Every row comes from one small tree of marks. Brackets hold a mark, then the marks that hang from it, in alphabetical order. Every link used is in the known rows. Which tree was each row made from?
Known rows
{P {C K}}: -4.142	-0.402	0.713	-1.097	1.882	4.452	0.377	1.642	1.136	-0.885	-4.586	0.123	-3.764	1.485	3.388	3.401	-1.197	2.141
{N {G P}}: -1.141	-1.471	-0.403	-1.135	0.340	4.040	-2.844	1.384	-1.114	2.023	-1.359	-1.907	-1.842	0.164	0.582	1.687	-2.272	-0.184
{N {G {P {C K} S T}}}: 3.547	-0.365	2.549	0.353	-0.076	1.538	2.365	0.923	0.879	-4.875	0.877	-2.278	-2.492	-0.242	1.117	1.495	2.195	-0.021
{V {Y E}}: -2.879	-0.261	-2.134	-0.102	-0.349	3.581	-5.416	2.456	-0.668	6.723	-4.501	3.162	1.415	2.505	0.922	2.389	-6.566	2.269
{S N}: -3.393	-0.812	-0.355	-1.506	1.101	3.739	-3.217	0.347	-0.669	2.360	-3.117	0.219	-1.266	1.096	1.432	2.127	-3.531	0.209
{G N {P C}}: -0.720	-1.988	0.428	0.362	1.311	2.983	-2.543	1.448	-0.989	-0.460	-0.585	-1.296	-1.591	-0.080	0.599	2.380	-0.672	0.756
{V {P {C K} T} {Y E}}: 0.559	-2.439	-1.082	1.218	0.256	1.938	0.338	-0.332	1.497	1.935	-4.689	3.078	1.127	3.464	1.175	3.607	-1.575	3.193
{G N}: -3.433	-1.288	-0.045	-1.468	0.748	3.602	-3.205	0.502	-0.845	2.431	-2.532	0.178	-1.395	0.249	0.826	2.338	-3.931	0.403
{G N {P {C K} S T}}: 2.681	-0.949	2.732	0.616	-0.168	0.756	1.324	0.712	0.828	-5.009	0.840	-2.082	-2.083	-1.134	0.217	2.140	2.713	0.096
{G N {P C S T}}: 2.932	-1.695	1.785	0.987	-0.339	1.250	0.131	0.155	-0.325	-3.206	1.320	-1.628	-0.760	-0.288	-0.360	1.321	0.139	0.204
{V {P C {S N}} Y}: 0.355	-2.711	-2.572	0.956	2.162	0.859	-3.611	0.207	-0.245	-0.374	-1.303	4.267	2.502	2.680	-0.507	1.469	-1.484	1.710
{S {N {G {P {C K} T}}}}: 3.693	-0.538	2.621	0.351	1.099	0.940	1.738	0.239	0.270	-3.824	0.801	-3.104	-2.419	0.014	1.427	1.979	2.885	-0.831
{P {C K} G S T}: 1.454	0.977	2.711	0.120	-1.154	3.165	3.343	0.272	2.071	-4.294	0.054	0.119	-1.853	1.183	1.538	1.836	0.354	1.151
{V P}: -4.708	-3.833	-2.219	-1.622	0.874	5.250	-1.968	-1.330	0.282	3.307	-5.444	1.483	-1.087	2.086	0.849	3.059	-3.693	1.630
{V {P C G} {Y E}}: 0.853	-1.630	-2.239	1.939	-0.151	3.736	-3.558	0.648	0.166	3.911	-1.866	5.323	3.644	3.554	-0.161	2.305	-3.615	3.050
{N {G {P {C K}}}}: -0.123	-0.699	1.240	-0.272	1.708	3.299	-0.313	2.318	0.310	-2.155	-1.079	-1.890	-3.357	0.084	2.032	2.574	1.420	0.545
{C K}: -5.409	-0.512	0.078	-2.409	0.830	4.721	-1.038	1.274	0.993	1.383	-5.237	-0.407	-3.695	0.808	2.505	3.437	-2.234	1.283
{S {N {G {P C}}}}: 1.966	-0.935	0.779	0.514	2.046	2.291	-2.445	1.303	-1.386	-1.133	0.964	-1.224	-0.983	0.309	0.898	1.237	0.103	-0.416

Which tree is each row?
1.189	-1.733	0.868	0.514	-0.568	2.888	1.146	0.325	0.208	-2.424	-1.011	-1.686	-1.557	1.085	0.752	1.582	-0.768	1.155
{G {P C S T}}
1.490	1.067	1.372	0.598	0.345	3.140	-1.913	0.876	0.040	-2.535	1.885	2.171	0.620	0.947	0.508	0.593	-1.133	0.303
{P C G {S N}}
2.755	-0.647	2.306	0.530	0.193	0.912	1.334	0.439	1.031	-5.131	0.253	-1.997	-1.989	-0.248	0.788	1.945	3.193	-0.134
{G {P {C K} {S N} T}}
1.721	-1.761	1.033	-0.221	-1.548	1.530	-1.273	-0.220	-0.534	-0.908	0.616	-2.162	-0.621	-1.025	-1.211	1.386	-0.972	-0.633
{G N {P S T}}
0.721	-1.103	0.134	-0.759	0.810	2.581	-3.976	0.928	-1.497	1.195	0.374	-1.724	-0.846	-0.395	-0.008	1.314	-0.908	-1.370
{S {N {G P}}}
3.411	0.216	2.598	1.026	-1.079	2.027	1.203	-0.495	0.253	-3.200	2.705	0.657	0.250	0.534	-0.142	0.843	-1.426	0.298
{P C {G N} S T}
1.242	-1.021	-2.412	1.162	-1.947	3.128	-5.492	0.535	0.252	4.234	-0.717	5.947	4.536	2.001	-1.982	1.395	-4.072	1.900
{V {P G S} {Y E}}
3.950	0.128	2.265	0.612	0.783	0.826	0.964	-0.565	-0.350	-3.264	1.716	0.430	-0.135	1.162	1.028	0.146	-1.275	-0.618
{P C {S {N G}} T}
3.693	0.882	3.303	0.186	0.912	0.422	2.046	-0.065	0.939	-5.160	1.342	-0.067	-1.525	0.292	1.641	1.019	1.309	-0.680
{P {C K} {S {N G}} T}
-0.555	1.344	1.846	-0.112	-0.018	4.129	0.200	1.878	1.656	-3.501	-0.170	1.527	-1.810	0.539	1.574	1.920	0.172	1.386
{P {C K} G S}
3.446	0.672	2.224	0.953	-0.735	2.163	1.166	-0.750	0.442	-3.309	2.095	0.782	0.522	1.388	0.466	0.607	-1.016	0.086
{P C G {S N} T}
0.130	0.567	1.093	-0.440	-1.168	3.278	-3.382	0.760	-0.327	-0.134	1.916	1.596	0.500	-0.707	-0.973	0.856	-2.579	-0.354
{P {G N} S}
0.655	-0.136	1.538	0.282	1.170	1.863	-1.821	1.954	0.646	-4.395	0.090	-0.641	-1.916	-0.895	0.833	1.946	3.077	0.170
{G {P {C K} {S N}}}
1.366	-2.347	1.339	0.589	0.281	2.142	0.579	-0.109	-0.566	-1.267	-0.467	-2.708	-1.545	0.517	0.458	2.315	-0.544	0.586
{G N {P C T}}
2.333	0.199	1.908	-0.303	-2.246	2.300	-0.285	-0.874	0.137	-0.903	2.134	0.152	0.567	-0.184	-1.028	0.826	-2.480	-0.559
{P {G N} S T}
0.937	-0.934	0.515	0.662	1.049	2.354	-2.972	1.472	-0.626	-2.546	0.465	-0.034	-0.516	0.013	0.280	1.113	0.420	0.216
{G {P C {S N}}}
-0.455	-2.341	0.401	0.150	0.061	3.708	1.656	0.084	-0.027	-0.499	-2.715	-2.802	-2.423	1.883	1.684	2.598	-1.414	1.538
{G {P C T}}
-0.379	-0.916	1.086	0.008	-0.017	3.204	1.894	-0.219	0.556	-1.783	-2.190	0.281	-1.526	2.138	1.937	1.531	-3.003	1.619
{P C S T}
1.181	-1.665	2.311	0.142	0.403	1.626	1.690	0.420	0.587	-3.137	-0.873	-3.186	-2.920	-0.348	1.119	3.172	2.045	0.456
{G N {P {C K} T}}
-0.133	-0.056	1.317	0.358	0.573	3.765	-1.484	0.797	-0.359	-0.446	0.817	0.995	-0.468	0.803	0.811	1.793	-2.230	0.928
{P C {G N}}
1.356	0.598	1.728	0.739	-0.102	2.925	-1.973	1.086	-0.136	-2.340	2.519	2.073	0.381	-0.026	-0.095	0.846	-1.512	0.504
{P C {G N} S}
3.210	0.957	3.610	0.547	-0.922	1.521	2.302	0.024	1.466	-5.055	2.333	0.230	-1.020	-0.266	0.435	1.667	1.243	0.190
{P {C K} {G N} S T}
-0.251	-1.014	-0.161	-0.610	-0.094	2.616	-4.412	1.088	-0.833	-0.304	-0.112	-0.641	-0.441	-0.694	-0.546	1.233	-0.649	-0.729
{G {P {S N}}}
2.194	-1.767	1.126	0.422	0.415	2.879	1.697	0.130	-0.582	-1.070	-0.471	-2.902	-1.950	1.405	1.399	1.647	-1.126	0.451
{N {G {P C T}}}
